What can hang from each mark
Z699: Z89 Z621 Z684 Z713
Z371: Z621
Z867: Z477
Z684: Z477 Z699
Z621: Z371 Z699
Z713: Z89
Z89: Z699
Z649: Z684

Every row comes from one small tree of marks. Brackets hold a mark, then the marks that hang from it, in the order of their numbers. Every link used is in the known rows. Which tree was each row made from?
Known rows
[Z621 Z371 [Z699 Z89 Z684 Z713]]: [ 2.161  2.845  1.030 -3.373 -0.894 -2.733  1.215 -0.668  1.062 -0.177
  0.782 -0.205 -1.440  0.060  3.165  0.654  3.505 -1.164 -4.897 -1.023
  3.089  1.826 -0.287  0.948]
[Z371 [Z621 [Z699 [Z684 Z477] Z713]]]: [ 1.150  3.794  0.989 -3.642 -1.343 -2.651 -0.878 -0.577  0.249 -0.205
  0.671  1.234 -1.120 -0.530  0.858  0.377  3.589 -0.432 -1.513 -1.284
  2.027  2.365  0.407  1.177]
[Z684 Z477 [Z699 Z89 Z621 Z713]]: [ 0.056 -1.784  2.327 -1.789 -0.766 -2.283 -0.386 -1.594  0.975 -0.379
 -0.269  0.241 -0.811  3.059  1.328  0.157  3.422  0.378 -3.383 -0.325
  2.752  2.156 -0.101  3.010]
[Z684 Z477 Z699]: [-1.290  0.486  1.657 -1.966 -1.817  0.096 -1.649 -1.364  0.004 -0.729
  0.043  0.143 -0.413  0.820 -0.556  0.309  3.836  0.769  0.244 -0.508
  0.747  2.347  0.148  2.594]
[Z684 Z477 [Z699 [Z621 Z371]]]: [-1.990 -0.901  1.015 -1.244 -2.946 -0.267 -3.669 -2.563 -1.787 -0.379
 -0.332 -1.321 -0.351  1.517  0.129  0.628  3.718 -0.457 -0.228 -0.782
  1.061  2.615  0.518  2.934]
[Z684 [Z699 Z89]]: [-0.208  0.008  1.569 -1.934 -1.248 -0.575  1.061 -1.935  1.083 -0.508
  0.325 -0.219 -0.524  0.905  1.403 -0.050  3.241  0.390 -3.348 -0.074
  1.647  2.026 -0.791  2.394]
[Z89 [Z699 [Z621 Z371] Z684 Z713]]: [ 1.840 -0.605  0.138 -2.224 -1.424 -2.379  0.486 -0.842 -0.641  0.399
 -1.088 -1.851 -2.067  1.038  2.260 -0.521  3.785 -2.509 -4.334  0.353
  2.490  2.419  0.438  2.456]
[Z684 [Z699 Z89 Z713]]: [ 0.910 -0.387  2.270 -2.404 -0.468 -1.419  2.117 -1.509  2.045 -0.668
  0.260  0.587 -0.644  1.538  2.462 -0.350  3.078  0.387 -5.418 -0.301
  2.217  1.656 -0.912  2.299]
[Z713 [Z89 [Z699 [Z621 Z371] Z684]]]: [ 1.886 -0.040 -0.032 -1.895 -1.416 -2.273  0.491 -0.692 -0.397  0.319
 -0.586 -2.255 -2.319  0.876  2.056 -0.968  2.980 -2.313 -3.787  1.123
  2.348  2.416  0.652  2.606]
[Z713 [Z89 [Z699 Z621]]]: [ 1.524 -1.833  1.085 -1.993 -1.069 -2.193  0.847 -1.054 -0.290 -0.271
 -0.206 -1.742 -0.626  1.081  1.524 -1.529  2.197 -1.224 -3.250  0.677
  1.618  2.192  0.607  2.904]
[Z371 [Z621 [Z699 Z89 [Z684 Z477]]]]: [ 1.057  4.293  0.583 -3.209 -1.560 -2.681 -0.938 -0.751  0.475 -0.047
  1.113  0.949 -1.612 -0.173  0.510  0.359  3.463 -0.175 -1.471 -0.684
  2.458  2.612  0.185  1.083]
[Z649 [Z684 Z477 Z699]]: [-0.492  0.803  1.902 -2.352 -0.540 -0.244 -0.105 -0.787  0.103 -1.741
 -0.611  0.502 -1.143  1.712 -0.259  1.301  3.055  0.767 -0.579  0.049
  1.986  1.609  0.577  3.398]
[Z867 Z477]: [-0.349  0.686  1.876 -2.093 -3.521 -0.154 -0.409 -1.970 -1.142  0.359
 -0.312 -0.464  0.852 -0.973 -0.635  0.483  2.941 -0.867 -0.349 -1.148
 -0.663  2.665  1.077  2.171]
[Z699 Z621 Z684]: [-0.798 -0.025 -0.207 -1.960 -1.547 -1.041 -0.521 -1.540 -1.515 -0.267
 -1.256 -3.387 -1.653 -0.616  0.270  0.802  3.929 -1.073  0.253 -0.341
  0.399  2.929  0.498  2.556]
[Z371 Z621]: [-0.262  1.251  0.784 -2.388 -3.168 -0.110 -1.403 -1.692 -1.028 -0.535
  0.925 -0.543  0.100 -1.534 -0.013 -0.788  2.684 -0.673 -1.402 -0.983
 -0.285  2.272  0.309  1.670]
[Z684 Z477 [Z699 Z713]]: [-0.169 -0.029  2.366 -2.398 -1.165 -0.833 -0.531 -0.971  0.914 -0.807
  0.201  1.019 -0.402  1.533  0.577  0.132  3.685  0.707 -1.670 -0.644
  1.406  1.983  0.056  2.499]
[Z713 [Z89 [Z699 Z621 Z684]]]: [ 1.833 -0.433  0.101 -2.070 -0.340 -2.596  1.780 -0.407  0.148  0.104
 -1.048 -2.344 -2.331  0.840  1.718 -1.016  3.039 -1.518 -2.931  1.377
  2.257  2.504  0.409  2.848]
[Z621 Z371 [Z699 Z713]]: [ 0.908  1.393  1.738 -3.329 -2.295 -1.348 -0.675 -1.603 -0.664 -0.734
  1.170 -0.299  0.643 -0.579  2.289  0.487  2.882 -1.037 -3.216 -2.068
  1.369  1.722  0.093  1.001]
[Z89 Z699]: [ 1.142 -0.150  1.054 -2.430 -1.829 -0.794  0.368 -0.677 -0.235 -0.379
 -0.014 -0.751 -0.450 -0.055  0.593 -1.006  3.091 -0.846 -2.158  0.104
  0.840  2.099  0.350  2.288]
[Z713 [Z89 [Z699 Z621 [Z684 Z477]]]]: [ 1.650  0.005  0.550 -2.043 -0.417 -2.918  0.089  0.385  0.291  0.136
 -1.010 -1.210 -2.578  1.707  0.467 -0.802  3.528 -0.961 -1.373  1.259
  2.507  2.575  1.067  2.998]
[Z649 Z684]: [ 0.485  0.591  1.425 -2.654 -1.208 -0.292  0.855 -0.439 -0.687 -1.778
 -0.438 -1.005 -0.797 -0.168  0.158  0.969  2.581 -0.230 -1.247 -0.461
  1.127  1.588  0.829  2.670]
[Z649 [Z684 Z699]]: [-0.409  0.308  1.477 -2.429 -0.489 -0.084  1.695 -1.568 -0.020 -1.775
 -0.774 -0.662 -0.748  0.871  1.059  1.089  2.627  0.210 -2.176  0.060
  1.726  1.600  0.010  3.252]

Which tree is each row?
[ 1.462 -2.320  1.502 -2.366 -1.107 -2.290  0.699 -1.308 -0.553 -0.153
 -0.710 -1.400 -0.450  1.199  1.714 -0.967  2.895 -1.301 -3.814 -0.067
  1.779  2.127  0.391  2.845]
[Z89 [Z699 Z621 Z713]]
[ 1.790 -0.964  0.546 -2.404 -0.287 -2.802  1.729 -0.667 -0.065  0.153
 -1.559 -1.935 -2.119  0.959  1.997 -0.458  3.721 -1.745 -3.591  0.539
  2.358  2.516  0.353  2.766]
[Z89 [Z699 Z621 Z684 Z713]]
[ 1.680 -0.550  0.858 -2.375 -0.469 -2.983 -0.120  0.175  0.000  0.158
 -1.367 -0.747 -2.472  1.846  0.632 -0.325  4.130 -1.087 -1.927  0.351
  2.702  2.574  0.954  2.867]
[Z89 [Z699 Z621 [Z684 Z477] Z713]]
[-0.203 -1.553  2.213 -2.255 -0.056 -1.757  0.215 -1.329 -0.159 -1.531
 -1.491 -0.133 -1.047  2.958  0.915  1.368  2.923  0.235 -2.171 -0.215
  2.987  1.726  0.774  3.928]
[Z649 [Z684 Z477 [Z699 Z621 Z713]]]
[ 0.443 -1.502  0.395 -1.751 -2.868 -1.065 -1.559 -1.983 -1.973  0.011
 -0.245 -2.188 -0.479  0.653  1.179 -0.686  2.951 -2.092 -2.526 -0.020
  1.197  2.344  0.706  2.594]
[Z89 [Z699 [Z621 Z371]]]
[ 0.817 -0.061  2.633 -2.314 -0.657 -1.761  0.480 -0.762  2.256 -0.525
  0.594  1.728 -0.869  2.421  1.259 -0.268  3.547  0.921 -3.678 -0.280
  2.657  1.774 -0.362  2.390]
[Z684 Z477 [Z699 Z89 Z713]]
[-0.868 -2.246  1.701 -1.932 -1.086 -1.236  0.375 -2.730 -0.389 -0.623
 -0.841 -1.597 -0.163  1.175  2.004  0.281  3.157 -0.303 -3.048 -0.624
  1.351  2.341 -0.332  3.057]
[Z684 [Z699 Z621 Z713]]
[ 2.070  2.855  1.769 -3.563  0.027 -3.241  0.753  0.251  1.733 -0.375
  0.412  1.017 -1.757  0.871  1.569  0.947  3.944  0.180 -2.574 -0.923
  3.223  2.060  0.161  1.256]
[Z621 [Z699 Z89 [Z684 Z477] Z713]]
[-0.336  0.461  1.936 -1.902 -1.304 -0.840 -0.648 -1.025  1.219 -0.543
  0.519  0.925 -0.874  1.779  0.174  0.012  3.614  0.956 -1.688 -0.198
  1.926  2.076 -0.209  2.450]
[Z684 Z477 [Z699 Z89]]
[-1.287 -1.020  1.530 -1.822 -0.696 -0.913 -0.937 -1.778 -1.093 -1.448
 -1.452 -0.881 -0.998  2.380 -0.023  1.647  2.966  0.265 -0.181 -0.124
  2.272  2.073  0.843  4.030]
[Z649 [Z684 Z477 [Z699 Z621]]]
[ 1.005  3.379  1.050 -3.032 -0.593 -2.461 -0.244 -0.096  0.730 -0.375
  0.486  0.105 -1.729  0.348  0.542  1.160  4.012  0.231 -0.502 -0.689
  2.400  2.387  0.308  1.348]
[Z621 [Z699 Z89 [Z684 Z477]]]
[ 1.402 -0.137  0.816 -2.187 -1.410 -2.308  0.553 -0.540  0.038 -0.062
 -0.347 -2.134 -1.941  0.431  2.471 -0.167  3.113 -1.767 -4.167 -0.171
  1.902  2.219  0.571  2.216]
[Z699 [Z621 Z371] Z684 [Z713 Z89]]
[ 2.220  1.155  1.434 -2.898 -0.257 -1.944  2.588  0.600  1.740 -0.377
 -0.057 -0.622 -2.006 -0.244  1.934 -0.558  3.281 -0.579 -3.640  0.102
  1.510  1.896  0.192  1.879]
[Z699 Z684 [Z713 Z89]]
[ 0.457  0.750  2.181 -2.298 -0.022 -1.141  0.877 -0.524  1.337 -1.497
 -0.262  1.134 -1.517  2.578  0.479  1.154  2.903  0.947 -2.543  0.371
  3.372  1.520  0.314  3.231]
[Z649 [Z684 Z477 [Z699 Z89]]]
[ 1.007 -0.097  2.941 -2.316 -0.513 -1.546  0.648 -0.292  2.100 -0.855
  0.640  1.537 -0.611  1.947  1.393 -0.618  2.978  0.743 -3.171 -0.135
  1.982  1.628  0.040  2.576]
[Z684 Z477 [Z699 [Z713 Z89]]]
[ 1.922  1.605  1.658 -2.718 -0.544 -2.429  0.684  1.011  1.998 -0.245
  0.101  0.718 -2.440  1.230  0.542  0.038  4.232  0.146 -2.618 -0.190
  2.524  2.100  0.479  1.809]
[Z699 Z89 [Z684 Z477] Z713]
[ 2.025  1.031  2.600 -3.590 -0.569 -2.328  1.804 -0.680  1.071 -0.952
  1.244  0.166  0.487 -0.197  2.735 -0.223  2.054 -0.183 -3.866 -1.266
  1.684  1.392 -0.050  1.413]
[Z621 [Z699 [Z713 Z89]]]
[ 2.374  2.891  1.219 -3.516 -0.726 -2.520  1.532 -0.356  0.918 -0.297
  0.854 -0.378 -1.186 -0.449  3.231  0.155  2.887 -1.273 -4.301 -0.819
  2.297  1.824  0.086  1.123]
[Z621 Z371 [Z699 Z684 [Z713 Z89]]]
[ 1.853  1.054  2.283 -3.465 -0.696 -2.525  1.555 -1.135  1.171 -0.718
  1.177  0.421  0.235  0.335  2.579  0.301  2.663 -0.030 -4.416 -1.506
  2.320  1.510 -0.369  1.250]
[Z621 [Z699 Z89 Z713]]
[ 0.171 -1.802  1.651 -1.707 -1.694 -1.659  0.074 -2.636  0.236 -0.082
  0.055 -0.871 -0.498  2.215  3.107 -0.040  3.001 -0.857 -5.844 -0.543
  2.615  1.903 -0.575  2.616]
[Z684 [Z699 Z89 [Z621 Z371] Z713]]
[ 0.620  0.357 -0.104 -1.803 -2.206 -1.894 -2.330 -0.576 -1.375  0.409
 -0.950 -1.673 -2.503  1.280  0.160 -0.143  4.280 -1.900 -0.714  0.507
  2.135  2.846  1.221  2.556]
[Z89 [Z699 [Z621 Z371] [Z684 Z477]]]
[ 0.963  1.667  1.414 -2.703 -0.973 -1.539 -0.358  0.727  0.700 -0.395
 -0.408  0.087 -2.112  0.336 -0.120  0.354  4.494 -0.113 -0.508 -0.589
  1.228  2.364  0.737  1.913]
[Z699 [Z684 Z477] Z713]
[ 0.224  3.856 -0.268 -3.243 -1.873 -1.566 -0.307 -1.769 -0.816 -0.227
  0.462 -0.764 -0.891 -2.034  1.024  0.493  3.224 -0.961 -1.040 -1.024
  0.952  2.661 -0.024  1.193]
[Z371 [Z621 [Z699 Z684]]]
[ 1.350  1.706  0.481 -2.481 -1.101 -1.602 -0.329  0.643  0.384  0.023
 -0.642 -0.163 -2.511  0.529 -0.611 -0.381  4.295 -0.628 -0.203  0.739
  1.812  2.598  0.714  2.268]
[Z89 [Z699 [Z684 Z477]]]
[ 1.161  2.426  1.129 -3.596 -0.410 -2.179  1.684 -0.809  0.318 -0.478
 -0.055 -0.857 -1.065 -0.827  2.067  0.977  3.654 -0.543 -2.165 -1.260
  1.556  2.198 -0.100  1.359]
[Z621 [Z699 Z684 Z713]]
[ 1.254 -0.127  0.684 -2.063 -1.533 -2.389  0.329 -0.959  0.136  0.142
 -0.444 -1.898 -2.172  0.953  2.373  0.195  3.712 -1.686 -4.734 -0.403
  2.450  2.319  0.208  1.962]
[Z699 Z89 [Z621 Z371] Z684 Z713]
[-0.717  0.361 -0.353 -1.709 -2.779 -0.654 -1.760 -1.652 -2.089  0.017
 -0.828 -3.397 -1.700 -0.564  0.558  0.761  4.000 -1.830 -0.611 -0.467
  0.673  2.857  0.671  2.221]
[Z699 [Z621 Z371] Z684]
[-0.268 -0.996  1.690 -1.830 -0.260 -1.698  0.122 -1.480  0.170 -1.187
 -1.032 -0.297 -1.455  3.384  0.713  1.394  2.740  0.561 -2.291  0.390
  3.509  1.921  0.531  3.854]
[Z649 [Z684 Z477 [Z699 Z89 Z621]]]
[ 0.829  2.228  0.964 -2.349 -1.232 -1.436 -0.466  0.504  1.073 -0.274
  0.009 -0.082 -2.468  0.598 -0.461  0.317  4.346  0.216 -0.606 -0.015
  1.759  2.477  0.590  1.888]
[Z699 Z89 [Z684 Z477]]
[ 2.133  1.946  1.988 -3.658 -1.348 -2.610  0.955 -1.280  0.810 -0.640
  1.794  1.029  0.532 -0.793  2.724 -0.969  1.527 -0.454 -4.779 -1.239
  1.706  1.611 -0.144  1.104]
[Z371 [Z621 [Z699 [Z713 Z89]]]]
[ 0.330 -1.848  1.818 -1.808 -1.475 -1.557  0.355 -2.345  0.219 -0.363
  0.205 -1.131 -0.293  1.623  3.129 -0.534  2.435 -1.026 -5.210 -0.203
  2.043  1.857 -0.183  2.816]
[Z684 [Z699 [Z621 Z371] [Z713 Z89]]]
[ 0.204  3.378  0.112 -2.990 -2.106 -0.999 -0.697 -1.454 -1.244 -0.368
  0.377 -1.597 -0.977 -1.527  1.362  1.162  3.750 -1.281 -0.905 -1.219
  1.093  2.442  0.066  1.129]
[Z621 Z371 [Z699 Z684]]
[-1.147 -1.407  1.033 -1.882 -0.561 -0.647  0.788 -2.577 -1.293 -1.494
 -1.614 -2.096 -0.762  1.472  1.178  1.478  2.579 -0.269 -1.789  0.087
  2.005  2.015  0.209  3.950]
[Z649 [Z684 [Z699 Z621]]]
[ 2.412  3.312  1.069 -3.751 -0.497 -3.201  1.973 -0.731  1.219 -0.199
  0.895  0.485 -1.122 -1.062  2.855 -0.551  2.347 -0.916 -4.405 -0.541
  2.235  2.005 -0.190  1.142]
[Z371 [Z621 [Z699 Z684 [Z713 Z89]]]]
[ 1.114  3.823  0.115 -3.309 -1.357 -2.442  0.778 -1.533  0.303 -0.009
  0.886 -0.159 -1.325 -1.153  1.749  0.312  3.038 -0.754 -2.989 -0.615
  2.122  2.507 -0.464  1.030]
[Z371 [Z621 [Z699 Z89 Z684]]]
[ 1.005  3.795  0.804 -2.908 -1.730 -2.052 -1.568 -0.297  0.245 -0.121
  0.927  0.056 -1.781  0.470  0.913  1.042  4.028 -0.529 -1.354 -0.877
  2.585  2.275  0.467  1.047]
[Z621 Z371 [Z699 Z89 [Z684 Z477]]]
[ 1.467 -0.540  1.080 -2.399 -0.263 -2.515  1.807 -0.393  0.579 -0.237
 -0.786 -2.086 -1.896  0.447  2.010 -0.244  3.073 -1.028 -3.311  0.029
  1.864  2.247  0.388  2.488]
[Z699 Z621 Z684 [Z713 Z89]]
